What can hang from each mark:
Q_854: Q_344 Q_954
Q_949: Q_954
Q_954: Q_614 Q_633 Q_799 Q_854 Q_949
Q_344: Q_854
Q_633: Q_954
Q_562: Q_272 Q_633
Q_457: Q_949
Q_272: Q_562
Q_799: Q_344

Each row was made from one small tree. The marks that hang from a mark follow it in brackets, in the order of their numbers. Every link used is in the known rows. Write each row's tree.
Known rows:
Q_954[Q_614 Q_799[Q_344] Q_854]: 0.29; -0.05; -1.72; 1.23; -0.21; -1.94; 1.11; -0.96; 1.34; -2.59; 2.89; 0.08; 0.48; 0.68; 1.02; 4.26; 0.78; -1.41; -0.10; 0.21; -1.30; 0.58; -0.84; -3.36; 0.90; 0.48; -0.22; -1.00; 0.65; -1.51; 0.64; -2.98
Q_562[Q_633[Q_954[Q_799 Q_949]]]: 0.10; -1.27; -1.16; -0.05; 0.07; -1.76; 1.29; 0.49; 0.66; -1.13; 2.98; -0.32; 1.08; 0.84; 0.56; 2.13; -0.07; -0.90; -0.34; -0.76; -1.18; 0.41; -0.30; -3.38; 2.30; -2.09; 0.59; -1.42; 0.62; -0.90; 0.75; -1.57
Q_949[Q_954[Q_614 Q_799]]: -0.14; -0.69; -1.24; 0.11; -0.25; -1.78; 1.11; -0.55; -0.34; -1.58; 2.84; -0.04; 0.43; 1.43; 1.13; 2.03; -0.94; -1.97; -0.90; -0.04; -1.43; 0.94; -0.94; -1.06; 0.64; -0.48; 0.85; -1.11; 1.66; -1.39; 0.73; -1.96
Q_954[Q_614]: -1.14; -0.58; -1.29; 0.10; -0.24; -1.66; 1.30; -0.06; -0.09; -1.31; 2.86; -0.26; -0.08; 1.50; 1.02; 1.33; -0.02; -0.84; -0.21; -1.00; -0.45; 1.02; -1.10; -1.20; 1.16; -0.47; -0.34; -1.27; 0.73; -0.95; 0.79; -2.68
Q_457[Q_949[Q_954[Q_614 Q_799 Q_854]]]: 0.28; -1.09; -1.24; 0.30; 0.18; -1.35; 1.53; -0.46; 0.72; -1.93; 2.54; -0.02; 0.91; 1.77; 1.25; 0.51; -0.56; -0.76; -0.87; -0.35; -0.87; 1.56; -0.92; -2.27; 0.52; -0.34; 0.84; -0.96; 1.54; -1.88; 0.59; -3.27
Q_562[Q_272 Q_633[Q_954[Q_854]]]: 0.46; -1.65; -1.48; -0.85; -0.23; -1.67; 1.32; 0.53; 0.57; -1.19; 3.00; -0.37; 0.93; 0.56; 0.75; 2.86; 0.16; -0.52; -0.23; -1.58; -0.30; 0.06; 0.51; -3.80; 2.46; -2.13; 0.70; -2.13; -0.37; -0.83; 0.55; -0.76
Q_562[Q_633[Q_954[Q_614 Q_799]]]: 0.03; -1.18; -1.26; -0.18; -0.04; -1.86; 1.38; 0.29; 0.60; -1.24; 2.92; -0.49; 0.89; 1.08; 0.64; 2.62; -0.18; -1.06; -0.35; -1.02; -1.15; 0.36; -0.73; -3.17; 2.06; -1.98; 0.76; -1.65; 0.94; -1.09; 0.69; -1.27
Q_954[Q_633 Q_799[Q_344] Q_854 Q_949]: 0.95; 0.16; -1.62; 1.94; 0.06; -2.26; 1.09; -0.85; 1.77; -2.79; 3.03; 0.45; 1.17; 0.34; 0.61; 3.44; 1.08; -1.28; 0.07; 1.29; -1.80; 0.75; -0.24; -5.30; 1.23; -0.28; -0.51; -0.32; -0.42; -1.76; 0.46; -3.54
Q_949[Q_954[Q_633]]: -0.14; -0.57; -1.03; -0.01; -0.14; -1.79; 1.39; 0.19; -0.52; -1.48; 2.95; -0.28; 0.34; 1.52; 1.00; 0.90; -1.05; -1.87; -1.19; -0.36; -0.71; 1.27; -0.61; -0.75; 0.75; -0.92; 1.25; -1.11; 0.78; -0.92; 0.67; -1.62
Q_954[Q_614 Q_633 Q_799 Q_854[Q_344] Q_949]: 1.58; 0.22; -1.65; 2.13; -0.07; -2.30; 1.08; -1.75; 2.14; -2.76; 3.16; 0.65; 0.50; 0.91; 0.70; 4.31; 0.78; -0.65; 0.40; 1.06; -1.95; 0.31; -0.72; -6.85; 0.78; -0.87; -1.28; 0.04; -0.48; -2.94; 0.33; -4.04
Q_272[Q_562[Q_633[Q_954]]]: -0.88; -0.87; -1.26; -0.91; 0.27; -1.70; 1.32; 0.86; 0.20; -1.12; 3.03; -1.19; 0.72; 1.45; 0.69; 0.82; 0.20; -1.06; -0.49; -1.39; -0.36; 0.98; -0.31; -2.07; 1.87; -2.77; 1.05; -1.89; 0.95; -0.51; 1.29; -2.60
Q_344[Q_854]: -0.85; -0.19; -1.10; -0.55; -0.42; -1.48; 0.99; 0.56; -0.53; -0.97; 3.03; -0.69; -0.33; 1.10; 0.80; 1.15; 0.27; -0.72; -0.55; -0.86; -0.45; 1.37; -0.05; -0.49; 0.48; -0.38; -0.52; -0.80; -0.75; 0.86; 1.07; -3.02
Q_799[Q_344[Q_854[Q_954[Q_614 Q_633]]]]: -0.24; 0.41; -1.30; 0.36; -0.71; -1.66; 1.55; 1.42; 0.09; -1.56; 3.20; -0.82; -0.08; 0.51; 1.40; 4.01; -0.30; -1.55; -0.37; -0.74; 0.00; 0.99; -1.04; -0.80; 1.15; -0.70; -0.92; -1.16; -0.72; 0.17; 0.68; -3.47
Q_633[Q_954[Q_614 Q_799 Q_854[Q_344] Q_949]]: 0.91; -0.34; -1.25; 0.84; 0.06; -1.96; 1.49; -0.61; 1.04; -1.87; 3.31; 0.45; 0.42; 0.23; 1.13; 3.91; -0.05; -1.31; -0.05; 0.22; -1.44; 0.37; 0.04; -4.46; 1.07; -1.61; -0.43; -0.59; 0.58; -1.64; 0.24; -4.09
Q_457[Q_949[Q_954[Q_854[Q_344]]]]: 0.24; -1.03; -0.99; 0.06; 0.16; -0.91; 1.68; 0.36; 0.65; -1.73; 2.73; -0.19; 0.54; 1.77; 1.26; 0.14; -0.92; -0.56; -1.08; -0.88; -0.01; 1.54; -0.49; -1.49; 0.63; -0.75; 0.72; -1.08; 0.81; -1.33; 0.67; -3.20
Q_562[Q_272 Q_633[Q_954[Q_799]]]: 0.18; -1.65; -1.44; -0.97; -0.26; -1.60; 1.22; 0.58; 0.40; -1.08; 2.89; -0.22; 1.25; 0.53; 0.50; 2.89; -0.16; -0.86; -0.13; -1.25; -0.98; -0.14; 0.36; -3.60; 2.60; -2.55; 0.24; -2.13; -0.17; -0.94; 0.57; -0.35
Q_457[Q_949[Q_954[Q_614 Q_799[Q_344]]]]: -0.17; -1.00; -1.10; 0.18; 0.03; -1.17; 1.65; 0.27; 0.43; -1.81; 2.60; -0.13; 1.04; 1.55; 1.36; 0.56; -1.05; -1.21; -0.77; -0.49; -0.68; 1.50; -1.23; -1.54; 0.89; -0.69; 0.55; -1.30; 1.60; -1.81; 0.53; -2.94
Q_344[Q_854[Q_954]]: -0.21; 0.05; -1.23; -0.40; -0.59; -1.53; 1.23; 0.84; -0.51; -0.83; 2.94; -0.83; -0.44; 1.21; 1.09; 2.97; -0.08; -0.62; -0.70; -0.93; -0.40; 1.15; -0.20; -0.20; 0.50; -0.89; -1.02; -0.49; -1.02; 1.15; 1.06; -3.89
Q_854[Q_344]: -0.58; -0.17; -0.91; 0.01; -0.34; -0.69; 1.37; 1.00; 0.37; -1.34; 3.15; -0.23; -0.47; 1.39; 0.63; 1.87; -0.79; -0.68; -0.55; -1.31; 0.14; 0.35; -0.15; -0.73; 1.24; -1.57; -1.29; -1.23; -0.82; -0.38; 0.95; -2.32

Write each row's tree:
0.15; -0.07; -1.53; 0.87; -0.08; -1.58; 1.04; -0.37; 1.16; -2.38; 2.84; 0.07; 0.63; 0.57; 0.65; 3.35; 0.75; -1.33; -0.49; 0.20; -1.19; 0.60; 0.03; -2.38; 1.01; 0.30; -0.10; -0.99; 0.08; -0.52; 0.85; -2.58	Q_954[Q_799[Q_344] Q_854]
0.20; -1.49; -1.43; -0.83; -0.36; -1.56; 1.30; 0.93; 0.52; -1.27; 2.97; -0.25; 1.32; 0.23; 0.64; 3.36; -0.25; -1.15; -0.07; -1.23; -0.74; -0.19; 0.21; -3.52; 2.77; -2.47; 0.18; -2.30; -0.18; -0.96; 0.51; -0.41	Q_562[Q_272 Q_633[Q_954[Q_799[Q_344]]]]
0.31; -0.23; -1.31; 0.62; -0.33; -2.09; 1.37; -0.25; 0.06; -2.09; 2.94; -0.08; 0.70; 1.14; 1.18; 2.83; -1.01; -2.52; -0.77; 0.32; -1.42; 0.94; -1.34; -2.02; 0.79; -0.73; 0.82; -1.18; 1.31; -1.88; 0.44; -1.70	Q_949[Q_954[Q_614 Q_633 Q_799[Q_344]]]
0.45; -0.06; -1.31; 0.52; -0.43; -2.16; 1.29; -0.21; -0.06; -2.03; 3.03; -0.21; 0.60; 0.99; 1.21; 3.07; -0.90; -2.44; -0.76; 0.38; -1.47; 1.06; -1.31; -2.08; 0.53; -0.64; 0.74; -1.03; 0.99; -1.56; 0.47; -2.02	Q_949[Q_954[Q_614 Q_633 Q_799[Q_344[Q_854]]]]
-0.62; -0.01; -1.27; 0.21; -0.36; -1.44; 1.01; 0.44; 0.22; -1.74; 2.87; -0.23; 0.56; 0.55; 0.61; 2.69; 0.06; -1.65; -0.36; -0.02; -1.25; 0.74; -0.33; -1.11; 1.10; -0.40; -0.81; -1.09; -0.16; 0.03; 0.90; -2.39	Q_954[Q_799[Q_344[Q_854]]]
0.22; -0.66; -1.15; 0.29; -0.04; -1.54; 1.67; 0.13; 0.51; -1.95; 2.69; -0.26; 1.00; 1.50; 1.30; 0.92; -0.90; -1.22; -0.69; -0.16; -0.93; 1.65; -1.30; -2.38; 0.59; -0.81; 0.44; -1.02; 1.08; -1.86; 0.44; -3.14	Q_457[Q_949[Q_954[Q_614 Q_633 Q_799[Q_344[Q_854]]]]]
-0.81; -0.89; -1.27; -0.73; 0.31; -1.75; 1.26; 0.79; 0.28; -1.13; 3.10; -1.05; 0.84; 1.26; 0.75; 0.82; 0.32; -0.96; -0.36; -1.17; -0.42; 1.02; -0.33; -2.53; 1.94; -2.77; 0.92; -1.73; 0.88; -0.71; 1.25; -3.02	Q_272[Q_562[Q_633[Q_954[Q_949]]]]
0.52; -0.59; -1.32; 0.74; 0.18; -2.24; 1.42; -0.90; 0.71; -1.78; 3.16; 0.41; 0.67; 0.25; 1.17; 3.25; 0.29; -1.31; -0.05; 0.36; -1.67; 0.72; 0.01; -4.26; 1.12; -1.19; 0.08; -0.61; 1.04; -1.44; 0.27; -4.10	Q_633[Q_954[Q_614 Q_799 Q_854 Q_949]]
-0.27; -0.64; -1.48; -0.17; 0.26; -1.96; 1.25; 0.39; 0.86; -1.66; 3.16; -0.95; 0.99; 0.94; 0.91; 2.25; 0.58; -1.30; -0.16; -0.74; -0.74; 0.82; -0.58; -3.58; 1.88; -2.37; 0.92; -1.69; 1.04; -1.22; 1.13; -3.30	Q_272[Q_562[Q_633[Q_954[Q_614 Q_799[Q_344] Q_854 Q_949]]]]
-0.43; -0.84; -1.41; -0.41; 0.32; -1.96; 1.27; 0.31; 0.61; -1.37; 3.15; -1.00; 0.72; 1.25; 0.91; 1.48; 0.58; -0.89; -0.25; -1.06; -0.47; 1.02; -0.48; -3.31; 1.77; -2.42; 1.08; -1.62; 0.99; -1.10; 1.20; -3.39	Q_272[Q_562[Q_633[Q_954[Q_614 Q_854 Q_949]]]]
-0.06; -0.34; -1.02; 0.23; -0.05; -1.81; 1.48; 0.62; 0.10; -1.43; 3.28; 0.10; 0.80; -0.19; 1.06; 2.86; -0.31; -1.93; -0.18; 0.22; -1.38; 0.77; 0.16; -2.56; 1.47; -1.66; -0.42; -0.92; 0.44; -0.43; 0.37; -3.60	Q_633[Q_954[Q_799[Q_344[Q_854]] Q_949]]
0.48; -0.50; -0.97; 0.43; 0.12; -1.60; 1.62; 0.30; 0.62; -1.51; 3.40; 0.18; 0.14; 0.30; 1.16; 2.63; -0.21; -1.03; -0.39; -0.44; -0.46; 0.67; 0.51; -3.11; 1.27; -1.74; -0.12; -0.81; 0.04; -0.65; 0.39; -3.96	Q_633[Q_954[Q_854[Q_344] Q_949]]
-0.49; 0.28; -1.21; 0.07; -0.68; -1.34; 1.46; 1.71; -0.08; -1.32; 3.18; -0.83; -0.13; 0.43; 1.36; 3.60; -0.36; -1.48; -0.56; -0.94; 0.19; 1.02; -0.65; 0.12; 1.20; -0.60; -0.91; -1.21; -0.72; 0.70; 0.85; -3.37	Q_799[Q_344[Q_854[Q_954]]]
0.12; -0.27; -1.38; 0.59; -0.29; -1.52; 1.26; 0.29; 0.27; -1.23; 2.71; 0.06; 0.48; 1.12; 0.92; 3.64; -0.30; -0.67; -0.44; -0.04; -1.35; 0.51; -0.28; -1.42; 1.43; -1.49; -1.54; -0.31; -0.01; -0.28; 0.88; -4.13	Q_854[Q_954[Q_799 Q_949]]
0.04; -0.33; -1.26; 0.20; -0.47; -1.77; 1.15; -0.02; -0.28; -1.77; 3.01; -0.25; 0.40; 0.91; 1.36; 2.91; -0.95; -2.39; -0.84; 0.02; -1.21; 1.00; -1.09; -1.03; 0.60; -0.29; 0.76; -1.18; 1.29; -1.09; 0.68; -2.25	Q_949[Q_954[Q_614 Q_799[Q_344[Q_854]]]]
-0.16; 0.09; -1.30; -0.23; -0.66; -1.70; 1.24; 0.55; -0.43; -0.93; 2.98; -0.84; -0.54; 1.22; 1.26; 3.42; -0.07; -0.61; -0.53; -0.94; -0.48; 1.13; -0.63; -0.70; 0.42; -0.77; -1.08; -0.50; -0.76; 0.64; 0.94; -4.10	Q_344[Q_854[Q_954[Q_614]]]
0.89; 0.19; -1.50; 1.26; -0.19; -2.04; 1.49; -0.84; 1.47; -2.44; 3.19; -0.10; -0.31; 1.48; 0.91; 3.45; 0.40; -0.59; -0.17; -0.40; -0.46; 0.62; -0.82; -4.53; 0.55; -0.77; -0.47; -0.68; -0.68; -2.06; 0.43; -3.10	Q_954[Q_614 Q_633 Q_854[Q_344]]
-0.58; -0.53; -1.32; -0.77; 0.10; -1.76; 1.24; 0.94; 0.37; -1.34; 3.13; -1.24; 0.86; 0.96; 0.74; 1.89; 0.31; -1.46; -0.39; -1.02; -0.64; 0.93; -0.33; -2.44; 1.68; -2.60; 0.80; -1.79; 0.64; -0.36; 1.25; -2.81	Q_272[Q_562[Q_633[Q_954[Q_799[Q_344[Q_854]]]]]]
0.17; -0.47; -1.15; 0.18; -0.12; -1.88; 1.20; -0.33; -0.23; -1.76; 2.79; -0.01; 0.75; 1.46; 0.72; 1.57; -0.92; -2.06; -1.10; 0.25; -1.60; 1.01; -0.50; -1.42; 0.68; -0.95; 0.94; -0.91; 0.96; -1.19; 0.68; -1.52	Q_949[Q_954[Q_633 Q_799]]
-0.01; -1.69; -1.35; -1.11; -0.29; -1.55; 1.34; 0.95; 0.20; -0.94; 2.99; -0.41; 0.98; 0.60; 0.70; 2.43; -0.25; -0.71; -0.17; -1.73; -0.29; 0.06; 0.31; -3.14; 2.69; -2.51; 0.43; -2.27; -0.27; -0.77; 0.57; -0.46	Q_562[Q_272 Q_633[Q_954]]
-0.15; 0.37; -1.29; 0.58; -0.68; -1.72; 1.49; 1.33; 0.18; -1.54; 3.27; -0.70; -0.01; 0.40; 1.47; 3.96; -0.20; -1.46; -0.23; -0.51; -0.08; 1.03; -0.99; -1.26; 1.24; -0.76; -1.06; -1.00; -0.73; 0.00; 0.66; -3.85	Q_799[Q_344[Q_854[Q_954[Q_614 Q_633 Q_949]]]]
0.29; 0.31; -1.33; -0.03; -0.55; -1.85; 1.20; 0.31; -0.18; -1.21; 2.88; -0.61; -0.06; 1.19; 0.80; 3.53; 0.05; -0.83; -0.59; -0.24; -1.29; 0.99; -0.24; -1.46; 0.40; -1.14; -1.23; -0.23; -1.11; 0.63; 0.91; -3.71	Q_344[Q_854[Q_954[Q_633 Q_799]]]
0.95; -0.37; -1.48; 0.79; -0.10; -2.33; 1.15; -1.34; 0.45; -2.30; 2.87; 0.07; 0.55; 1.45; 1.06; 2.84; -0.32; -1.86; -0.90; 0.47; -1.67; 1.01; -0.81; -3.15; 0.24; -0.22; 1.30; -0.69; 1.17; -1.96; 0.52; -2.27	Q_949[Q_954[Q_614 Q_633 Q_799 Q_854]]
0.46; -0.46; -1.30; 0.44; -0.14; -1.63; 1.11; -0.23; 0.27; -2.08; 2.91; -0.05; 0.57; 0.94; 1.16; 2.78; -0.57; -2.11; -1.17; 0.14; -1.07; 0.95; -0.25; -1.17; 0.61; 0.08; 1.31; -1.09; 1.11; -0.81; 0.76; -2.07	Q_949[Q_954[Q_799[Q_344] Q_854]]
0.58; -0.76; -1.27; 0.68; 0.14; -1.57; 1.73; -0.30; 1.02; -2.29; 2.64; -0.06; 1.10; 1.53; 1.31; 1.16; -0.59; -1.16; -0.77; -0.06; -0.87; 1.55; -1.16; -2.91; 0.61; -0.54; 0.81; -1.01; 1.26; -2.21; 0.39; -3.19	Q_457[Q_949[Q_954[Q_614 Q_633 Q_799[Q_344] Q_854]]]
1.03; -1.47; -1.51; -0.33; -0.23; -1.61; 1.15; 0.27; 1.13; -1.43; 3.11; 0.02; 1.15; 0.27; 0.62; 3.77; 0.11; -0.53; 0.06; -0.94; -0.88; -0.32; 0.58; -5.09; 2.54; -2.46; -0.06; -1.74; -0.59; -1.36; 0.49; -1.26	Q_562[Q_272 Q_633[Q_954[Q_799 Q_854[Q_344] Q_949]]]
-0.73; -0.88; -1.32; -0.61; 0.26; -1.87; 1.30; 0.59; 0.36; -1.17; 3.13; -1.05; 0.78; 1.33; 0.87; 1.14; 0.31; -1.00; -0.23; -1.17; -0.50; 0.99; -0.62; -2.86; 1.90; -2.70; 0.88; -1.73; 1.04; -1.03; 1.20; -3.13	Q_272[Q_562[Q_633[Q_954[Q_614 Q_949]]]]
0.89; -1.48; -1.67; -0.10; -0.31; -1.96; 1.22; 0.13; 1.12; -1.61; 3.12; -0.04; 1.31; 0.06; 0.94; 4.21; 0.27; -0.88; 0.28; -0.81; -0.91; -0.16; 0.00; -5.34; 2.64; -2.04; 0.25; -1.94; -0.03; -1.74; 0.35; -1.43	Q_562[Q_272 Q_633[Q_954[Q_614 Q_799[Q_344] Q_854 Q_949]]]
0.97; -0.13; -1.60; 1.68; -0.12; -1.76; 0.90; -1.51; 1.81; -2.38; 3.14; 0.60; 0.24; 0.75; 0.87; 4.14; 0.67; -0.49; 0.27; 0.58; -1.58; 0.26; -0.49; -5.27; 0.85; -0.38; -1.29; -0.20; -0.04; -2.26; 0.62; -4.28	Q_954[Q_614 Q_799 Q_854[Q_344] Q_949]
-0.42; 0.30; -1.28; 0.21; -0.71; -1.46; 1.48; 1.51; -0.02; -1.40; 3.18; -0.81; -0.20; 0.48; 1.49; 3.95; -0.34; -1.50; -0.42; -0.91; 0.15; 0.98; -0.96; -0.26; 1.16; -0.53; -0.87; -1.24; -0.55; 0.39; 0.79; -3.46	Q_799[Q_344[Q_854[Q_954[Q_614]]]]
0.63; -0.48; -1.35; 0.60; -0.12; -2.24; 1.37; -0.78; 0.15; -2.02; 3.01; -0.19; 0.14; 1.56; 1.36; 2.12; -0.45; -1.63; -0.99; -0.12; -0.78; 1.30; -0.90; -2.40; 0.33; -0.21; 1.57; -0.88; 1.04; -1.70; 0.51; -2.36	Q_949[Q_954[Q_614 Q_633 Q_854]]
0.47; 0.28; -1.42; 0.43; -0.59; -2.10; 1.18; -0.03; 0.06; -1.31; 2.97; -0.46; 0.02; 1.02; 1.06; 3.97; 0.20; -0.72; -0.20; 0.08; -1.44; 1.00; -0.64; -2.56; 0.50; -1.07; -1.48; -0.04; -0.87; -0.15; 0.77; -4.47	Q_344[Q_854[Q_954[Q_614 Q_633 Q_799 Q_949]]]
0.10; -0.19; -1.53; 1.46; -0.07; -2.45; 1.08; -1.28; 0.91; -2.09; 2.88; 0.49; 0.99; 1.06; 0.59; 2.39; 0.48; -1.05; 0.46; 0.98; -2.34; 0.77; -1.16; -5.13; 1.24; -1.09; -1.15; -0.31; 0.42; -2.56; 0.41; -3.37	Q_954[Q_614 Q_633 Q_799 Q_949]
0.02; 0.13; -1.29; -0.26; -0.58; -1.59; 1.09; 0.43; -0.34; -1.05; 2.84; -0.65; -0.16; 1.14; 0.91; 3.48; 0.01; -0.77; -0.66; -0.48; -1.05; 0.97; -0.13; -0.66; 0.45; -0.87; -1.23; -0.35; -0.91; 0.92; 1.04; -3.84	Q_344[Q_854[Q_954[Q_799]]]
0.27; -0.07; -1.47; 0.96; -0.35; -2.07; 1.64; 0.22; 0.35; -1.38; 2.91; -0.17; 0.14; 1.35; 1.30; 3.81; -0.29; -0.57; -0.20; -0.31; -0.83; 0.80; -1.15; -2.50; 1.34; -1.68; -1.33; -0.38; -0.15; -1.15; 0.56; -4.47	Q_854[Q_954[Q_614 Q_633 Q_949]]
0.67; -1.59; -1.55; -0.71; -0.21; -1.72; 1.16; 0.17; 0.79; -1.38; 2.88; -0.19; 1.21; 0.47; 0.56; 3.37; 0.23; -0.71; -0.16; -1.12; -0.95; -0.11; 0.57; -4.24; 2.37; -2.12; 0.52; -1.96; -0.26; -1.00; 0.56; -0.65	Q_562[Q_272 Q_633[Q_954[Q_799 Q_854]]]
0.03; -1.68; -1.44; -0.94; -0.36; -1.73; 1.38; 0.66; 0.30; -1.01; 3.01; -0.39; 0.90; 0.65; 0.87; 2.78; -0.24; -0.73; 0.01; -1.68; -0.40; 0.04; -0.14; -3.61; 2.62; -2.45; 0.39; -2.29; 0.05; -1.20; 0.48; -0.68	Q_562[Q_272 Q_633[Q_954[Q_614]]]
